(in the rows, 128 means zero)
Known rows, with every step that occurs:
ruro ritazop: [128 135 124 138 104 150 121 119 137 150 146 142 110 140 149 152 119 143]
lakep loga kitom fufi ruro ritazop: [ 91 176  96 113  96 194 131  75 150 140 130 171 120 159 138 135 110 145]
ritazop ruro fufi kitom loga lakep: [131 155 100 117 120 162 166  57 145 127 142 148  56 167 160  81 167 154]
fufi kitom: [116 125 135 131 105 132 122 144 132 131 155 151 102 161 119  89 150 119]
lakep ritazop ruro fufi kitom: [122 135  82 130 117 146 131  68 165 128 145 155  43 132 144  80 121 176]
loga lakep ritazop ruro: [113 126  98 142 113 171 147  52 147 135 142 165  80 139 191 109 141 147]
loga kitom: [116 130 105 132  94 150 116 104 151 139 143 166 124 177 151 132 144 117]
fufi ruro ritazop lakep loga kitom: [ 94 168 122 114  93 200 134  98 139 142 136 188 108 169 170 150 137 156]
fufi ruro ritazop lakep loga: [105 166 150 116  99 180 133 110 119 143 149 174  97 132 158 157 132 157]
loga kitom fufi ruro: [106 149  95 111  90 169 123  99 153 132 142 176 113 180 145 105 131 108]
ruro ritazop lakep: [139 126 144 129 104 167 135 116 137 145 160 153 102 130 169 166 131 141]
ritazop ruro fufi: [132 148 110 139 108 126 126  72 158 142 144 145  73 123 166 132 127 145]
ruro ritazop lakep loga kitom: [112 150 126 124  99 193 136  82 149 142 146 173 122 149 165 177 133 153]
ritazop ruro fufi kitom loga: [135 157 100 127 118 137 144  74 144 137 138 152  46 144 134  93 155 155]
ruro fufi kitom loga: [142 147 101 103 111 134 133  92 132 130 156 147  73 157 110 102 150 156]
kitom fufi ruro: [114 148 120 112  96 149 121 111 133 133 152 162 102 140 135 111 126 112]
lakep ritazop ruro: [116 127 100 151 111 146 126  71 148 144 136 168  71 114 164 126 128 148]
fufi kitom loga ruro: [129 124  95 112 102 146 140 120 129 141 140 171 102 180 111 100 178 133]
ruro fufi: [138 138 110 115 102 126 115  89 145 133 164 140 100 134 141 138 122 145]
kitom fufi: [131 130 123 120 103 140 126  98 142 134 162 148 118 118 130 137 125 107]
kitom loga ruro fufi: [152 135  71  95  98 140 130  67 142 144 148 159 100 153 134 150 152 159]

Rows:
[111 169 139 102 102 190 144  87 131 137 156 169 100 111 148 158 118 143] -> kitom fufi ruro ritazop lakep loga
[121 148 105 107  95 206 141  97 160 136 146 176 100 169 173 136 124 130] -> loga kitom fufi ruro ritazop lakep
[133 123  85 105  98 136 125 114 159 129 155 150 102 175 121  93 143 150] -> loga ruro fufi kitom
[115 134  91 131 124 182 166  57 136 131 136 171  55 160 159  72 167 155] -> fufi kitom loga lakep ritazop ruro
[133 140 111  91  95 155 135  64 147 131 167 170 114 123 148 168 144 159] -> ritazop lakep loga ruro fufi
[135 145  69 121 122 153 142  46 150 134 138 164  31 133 134  91 139 185] -> lakep ritazop ruro fufi kitom loga
[131 137  77 132 112 143 125  44 163 138 144 157  57 109 165 126 111 174] -> lakep ritazop ruro fufi
[120 134  79 122 120 172 153  52 165 118 150 151  54 156 169  65 133 173] -> loga lakep ritazop ruro fufi kitom
[116 142 162 119 101 150 131  95 122 134 166 169 116 109 145 167 151 131] -> ritazop lakep loga
[121 148 153 123 105 172 138  97 129 143 157 160 111 109 151 182 129 153] -> ruro ritazop lakep loga
[110 155  86 117  95 190 129  99 160 142 133 166 108 179 152 122 111 132] -> loga kitom fufi ruro ritazop
[123 146 114 138 113 129 131  95 160 131 144 144  60 143 144  83 135 146] -> ritazop ruro fufi kitom
[130 136 114 114 107 130 120 115 147 124 164 139  88 157 120  93 133 147] -> ruro fufi kitom
[138 146  63 113 120 175 156   4 147 134 145 161  52 132 182 122 142 181] -> kitom loga lakep ritazop ruro fufi
[119 151 119 112 103 202 148  61 160 135 153 169 125 127 152 175 120 141] -> ruro ritazop lakep loga kitom fufi
[133 129  86 118 106 169 145 121 136 151 130 160  98 179 119 115 157 155] -> fufi kitom loga ruro ritazop
[114 144 126 106  97 180 141  59 153 125 162 179 129 127 144 158 140 117] -> ritazop lakep loga kitom fufi
[145 122 105 109 106 187 158 116 136 145 143 172  89 170 139 130 169 155] -> fufi kitom loga ruro ritazop lakep
[136 133  68  89 118 180 152  47 137 117 164 153  66 167 137  81 147 184] -> ruro fufi kitom loga lakep ritazop
